Each row was made from one path, in order. Every step used is in the known rows, and no mark comes twice. Write each row's path.
(in the rows, 128 means zero)
Known rows
L, J, M, W, F: [202 136 118 154 101 166 108 110 168  97 130 133  80 186 110 123 112  94
  98 169  58 130  76 195  95 123 138 142 164 165 130 167 126  92 129]
M, A, B, Y: [172 101 168 167 167 142 191 126  35 154 165 136 122 111 152 109 208 124
 136 150 130 116 101 187 134 168 142 100 132 120  24 160 161 125 130]
Y, F, W: [176 123 133 169 138 170 158  98 134 110 143 115 107 181  66 123  87 120
 156 128 104 187 102  95 142 118 165 142  68 114 122 116 115 111 132]
A, B, Y, F: [186 112 155 170 151 148 204 119  54 135 160 147 101 129 121 119 164 131
 151 143  93 105  91 149 136 162 170  58 119 139  49 119 113 100 148]
B, Y, F: [158  98 121 152 140 162 165 115  86 120 152 111  64 166 116 130 160 124
 153 149  87 152  89 128 131 140 170  71 103 133  92 110 115 109 138]
W, F, J, M, C, A: [186 130 152 147 129  94  77 108 170  92 158 106 136 150 104 120 129 102
  89  91  83 120 138  86 121  55 154 152 162  98 141 169 109 119  99]
W, A, B, Y, F, J: [146 107 167 167 120 114 145 106  69 133 164 125  64  88 117 126 154 143
 126 116  91  60 136 105 125 163 131 104 101 101  76 132 116 124 109]
W, J, F: [167  74  66 128 191 127 165 103 127 108 157  86 111 141  96 134  88  77
 104  98  94 150 110 159 171 119 143 137 108  90 125 133 115 134 120]
W, F, Y, B: [172 134 178 132 110 162 185 124  92 124 129 118  79 121 124 145 120 133
 133  99  73 180 146 126 102 123 170 101 110 123 142 143 155 105  81]
J, M, W: [200 133  96 132 125 133 132  79 143 113 157 109 135 159  99 111 132 106
 109 124 109 142  86 177 110 139 148 126 127 138 118 143 161 105 123]
J, A, C, M, W, F: [222 110  96 105 113 162 138 159 107 113 145 142 146 187 160 170  89 147
 115 132  68 110 139  82  89  95 116 143 129 187 134 125 159 118 143]
F, J, A, M, C: [180 132 102 114 108 146 122 124 116 110 125  99 162 148 127 147 106 134
 137  77  88 131 154 120 109 165 132 138 103  83 155 119 157 114 115]
W, J, A, C: [180  70  66 139 179 101 204 151 114 117 165  89 131 122 133 127  95 124
 119 114  96 109 119 161 116 133 156 132  82  97 120 130 141 161 138]
A, C, M: [209  94  92 111 139 143 179 144  82 136 151 137 166 123 118 152 123 135
 132  94  83 138 109 132  93 127 112 122 132 140  52 140 162 124 156]
A, B: [204 118 131 148 172 133 197 111  90 145 150 129 151 101 105 117 130 110
 144 118 113 122 100 194 127 169 136 113 125 115  50 142 162 108 130]
F, W, A: [142 107 121 164 150 136 122 103 126 138 147  98  95 119  84 121  97  92
 116 111 104 154 143 122 118 156 114 180  62  76 109 141 144 144 121]
W, A, B, Y: [157  97 142 161 166 115 169 123  50 162 165 129  91  67 138 119 172 103
 111 131  93  71 127 177 115 204 124  97 107  98  38 148 141 132 135]
W, J: [170  68  80 125 191 123 147 112 127 134 153  77 100 123 104 120 110  94
 113 113 107 154  94 162 134 133 147 142  96  97 113 139 146 133 126]
M, C, A, B, Y: [196 103 170 148 181  91 143 108  43 157 160 137 154  93 137  99 187  76
 100 132 108 103 128 137 136 150 145  83 172 129  25 149 121 117 161]
J, M: [183 125  97 155 143 135 168 108 142 110 162 103 135 143  97 118 140 107
 130 101  99 149  87 190 120 150 161 120 109  95 107 144 142 110 119]
F, W, J, A: [168  84  86 154 148 141 132 122 136 124 147  70 126 146 111 124  71 114
 114 113 106 157 131 125 145 158 148 188  45  76 174 116 126 139 128]
F, J, M, A: [155 133 131 158 108 124 129  98 143  98 165  89 127 134 101 114 161 143
 130  95 136 149 105 152 128 113 138 170 117  79 117 174 156 127  80]
M, C, A, B, Y, F: [201 103 187 167 184  95 164 104  54 125 166 147 124 136 120 100 171  78
 121 141 110  97 116  93 165 116 180  65 160 149  32 135  80 108 168]
M, W, F, Y: [165 142 128 136 113 178 111 108 136 141 144 119  75 145 123 140 120 145
 104 121  67 149 151 103  90 103 134 126 132 149 156 131 173 106  97]
M, W, J: [184  82  83 108 173 120 105  83 134 139 150  81 103 139 104 115 100  97
  96 132 116 148  96 147 124 122 134 143 112 136 124 136 168 128 128]
C, M, W: [214 109  93  89 119 165  89  93 103 135 131 113 136 159 115 144 115 118
 113 120 106 169 107 106 115 132  91 144 134 172  98 122 177  91 141]
M, A, W, F: [139  97 130 192 190 148 150 164 119  75 127 128 104 194 130 136 146 155
 141 157  80 169  96 154 107  82 130 149 117 139  86 181 150 155 121]
B, Y, F, J, M, W: [169 135 124 138  56 140  97  77 124 103 161 106  86 167 100 117 156 160
 114 125  87 115  97 106 113 131 150  94 132 147 144 125 126  96 109]
F, J: [161 118 106 124 112 142 117 101 129 136 140  78 110 111  92 134 124 141
 140  95 102 161 119 146 104 137 109 144 112  91 120 136 171 120  84]
A, J, M, W: [176 133  96 165 105 120  89  97 165  96 137 108 124 150  97 112 123 120
 132 145  92 110  69 185 126 150 119 118 142 146 120 166 140 121 117]
Y, F, W, J: [172  83 118 160 165 146 144 101 141 111 157  96  99 170  66 117  66 107
 126 120 105 172  98  88 153 104 175 161  59 102 137 119  99 125 143]
J, M, C, A, W, F: [181 108 128 191 184  78 113 147 148  54 136 134 162 187 109 114 136 103
  94 124  56 130 114 124 110  67 152 126 161 135 101 186  90 141 151]
W, F, J: [159 119 126 134 116 158 113 125 148 125 141  99  85 141 108 151 111 150
 137 110  74 151 127 131  94 100 122 147 122 104 145 141 168 119  75]
A, M, W, J, F, Y: [176 100  85 106 149 141 147  97 119 106 154 123 137 126 100 144  89 130
  96  72  54 113 152 111 143 135 124 118 113 121 155 132 131 129 130]

Write each row's path
[108 136 124 201 128 142 129 116 122  87 143 104  85 132 114 134 139 134
 138 114  98 144 137 128 183 118 112 136 136  95 118 164 102 140  87]
M, A, J, F, Y
[202  95 142 181 159 134 189 120 117 109 161 114 139 155  99 116  61 125
 134 125 117 110 118 100 179 144 177 161  46  98 139 110  86 118 144]
Y, F, W, J, A, B
[174 134 102 142  94 128 128  96 150 108 153  88 131 118  90 126 134 145
 126  79  99 142 105 165 107 140 135 143 118  79 130 146 152 110  87]
F, J, M
[152 108 112 150  83 128 179 145  87 104 157 108  92 140 134 144 141 182
 154 120  67 103 130  99  96 135 153  89  95 118 127 106 118 140 115]
B, Y, F, J, A, C
[137 118 108 178 122 151 126 100 132 102 120 109  67 137  78 131  67  53
  99 128  74 149 136 156 145 167  87 188 106  81 116 150  80 131 130]
L, J, F, W, A
[192 139 147 167 109 134 177 109 113 102 146 110 124 141 111 135  97 163
 165 111 116 101 129 109 154 143 154 128  89 105 129 111 116 104  99]
Y, F, J, A, B
[172 110 160 159 153 120 148  90  65 134 163 147  64 126 122 114 152 107
 114 159 104  64 115 117 130 159 142  82 114 161  59 131 120 117 143]
M, W, A, B, Y, F
[183 163 126 169  64 176 104 111 162 107 132 131  70 149 116 128 122 128
  85 139  35 125 117 158  86 129 135 137 168 157 161 161 123  83 113]
L, J, M, W, F, Y
[168 140 142 125 104 139 206  90  74 110 126 106 108 115 104 141 108 101
 125  69  91 190 154 136 148 148 153  96 120 106 131 128 128 106  86]
J, F, Y, B
[147 141  98 163  98 174 155 108 119 112 121 108  66 118 102 138 110 102
 106 105  54 163 139 169 139 162 111 125 155 105 124 135  98  97 116]
L, J, F, Y
[145  98  75 145 153 134 160 103 121 118 159  85  95 108 107 135  96 109
  84  66  77 146 150 124 161 123 143 136 110  79 152 122 112 127 102]
W, J, F, Y
[154 113 112 167 177  83  89 105 139  77 132 105 132 151  95 123 108  53
 119 128  94 128 125 119 194  98 110 120 172 114  94 165  66 140 131]
M, C, A, J, F
[177 111 128  94 120 115 153  66  86 118 134  93 100 117 104 127  81  93
  79  82 100 163 150 117 153 129 142 119 122 139 164 130 134 116  95]
M, W, J, F, Y, B
[161 100 126 154 131 151  89 134 112 103 131 113 118 153 123 149 144 131
 152 142 115 146  91 117 163 126  91 163 130 135  76 168 138 130 127]
C, M, A, J
[127  98 143 181 131 148 127 113  95 121 156 111  48 145  97 124 131 109
 127 136  85 134 131  81 127 155 151 125  58  98 110 122  99 136 141]
B, Y, F, W, A
[186 105 138 151 149 142 192 122  44 168 155 135 131  90 134 116 178 123
 131 130  91 107 101 201 112 197 133  76 132 122  43 137 157 109 141]
A, B, Y
[158 122  92 134  96 143 121 112 132 119 133  60 111 133 121 143 109 150
 144 100 110 150 142 133 119 154 116 154  85  80 165 117 158 119  80]
F, J, A
[136 118 109 189 136 156 144 164 123 100 117 126  96 146 123 150 129 186
 122 109  28 158 141 129  73 120 121 117 121 128 130 148 143 134 115]
A, W, F, Y
[152 107  91 197 126 163 135 180 139  63  87 113  81 196 139 155  95 144
 135 179  22 147 104 190  90 152 107 146 122 143 144 157 106 132 139]
L, J, A, W, F
[168 126  99 169 106 175 142 101 131 109 112 114 107 155  72 128  69  75
 120 136  71 186 110 179 144 162 101 167 127 105 116 142  92 110 138]
L, J, F, W
[172 136 161 123 101 141 189  98  74 133 123 100  99  95 108 135 131 121
 137  88  98 189 139 142 110 166 158  98 106 109 118 136 165 107  95]
F, Y, B
[218 112 158 139 161 150 171 125  59 135 155 144 170 128 132 137 153 123
 135 116 143 130 108 130 158 136 115 158 133 134  26 159 157 101 141]
C, M, A, B
[187 145  99 121  75 128  88  69 154 115 152  92 133 134  87 116 123 142
 106  96 107 134 106 149 100 134 115 148 132 123 144 147 172 104  90]
F, J, M, W
[157 123 162 163 116 138 177 152  89  91  97 132 101 136 122 148 122 164
 133 107  38 180 140 135  75 131 141 102 114 149 132 159 149 128 100]
A, W, F, Y, B
[199  62 101  90 213  86 128  97 129  72 162 130 164 146  83 129  89  87
 113 114  76 100 122 103 171  91 117 130 121 134 114 156  96 156 149]
C, A, M, W, J, F
[213  69  80  80 145 143  78  92 111 138 142  93 131 149 114 142  94 106
  82 113 108 143 105  98 132 122 101 165 124 161 116 124 165 105 148]
C, M, W, J
[167 101 124 118 133 114 192  97  82 112 139  91 101 100 103 136  87  92
  95  62  89 169 147 131 161 138 161 114 106  93 151 130 117 121  92]
W, J, F, Y, B
[159 104 157 177 139 132 151 118  53 169 160 135 114  72 118 111 146 107
 101 123  89  88 144 152 112 213 112 130  83  91  56 143 141 138 144]
F, W, A, B, Y
[185  72 126 166 162 127 197 134  69 117 170 111  97 134 147 122 131 126
 126 145  96  72 108 131 167 167 188  90  81 118 111 104  88 120 151]
W, J, A, B, Y, F
[160 109 139 170 117 176 150 108  89 128 153 115  85 169  95 122 136 135
 145 141  81 169 102 102 126 147 160 107  78 121 110 107 109 113 145]
B, Y, F, W
[185 119 164 119 153 143 113 130 133  99 154 155 132 135 112 149 134 155
 132 121  37 105 159  58 101  89 128 110 127 154 133 157 136 134 123]
C, A, M, W, F, Y
[129 138 172 176 105 128 164 107  89  78 119 108  88 121 110 137 131 118
 148 112 110 162 136 136 182 134 131 117 129 111 118 177 107 138  71]
M, A, J, F, Y, B
[168 117  92 155 112 163 146 126 127 107 112  80  81 153 128 139 106  96
 141 159  86 152 103 193 126 188 125 143 114 110 131 134 118 109 131]
L, J, A
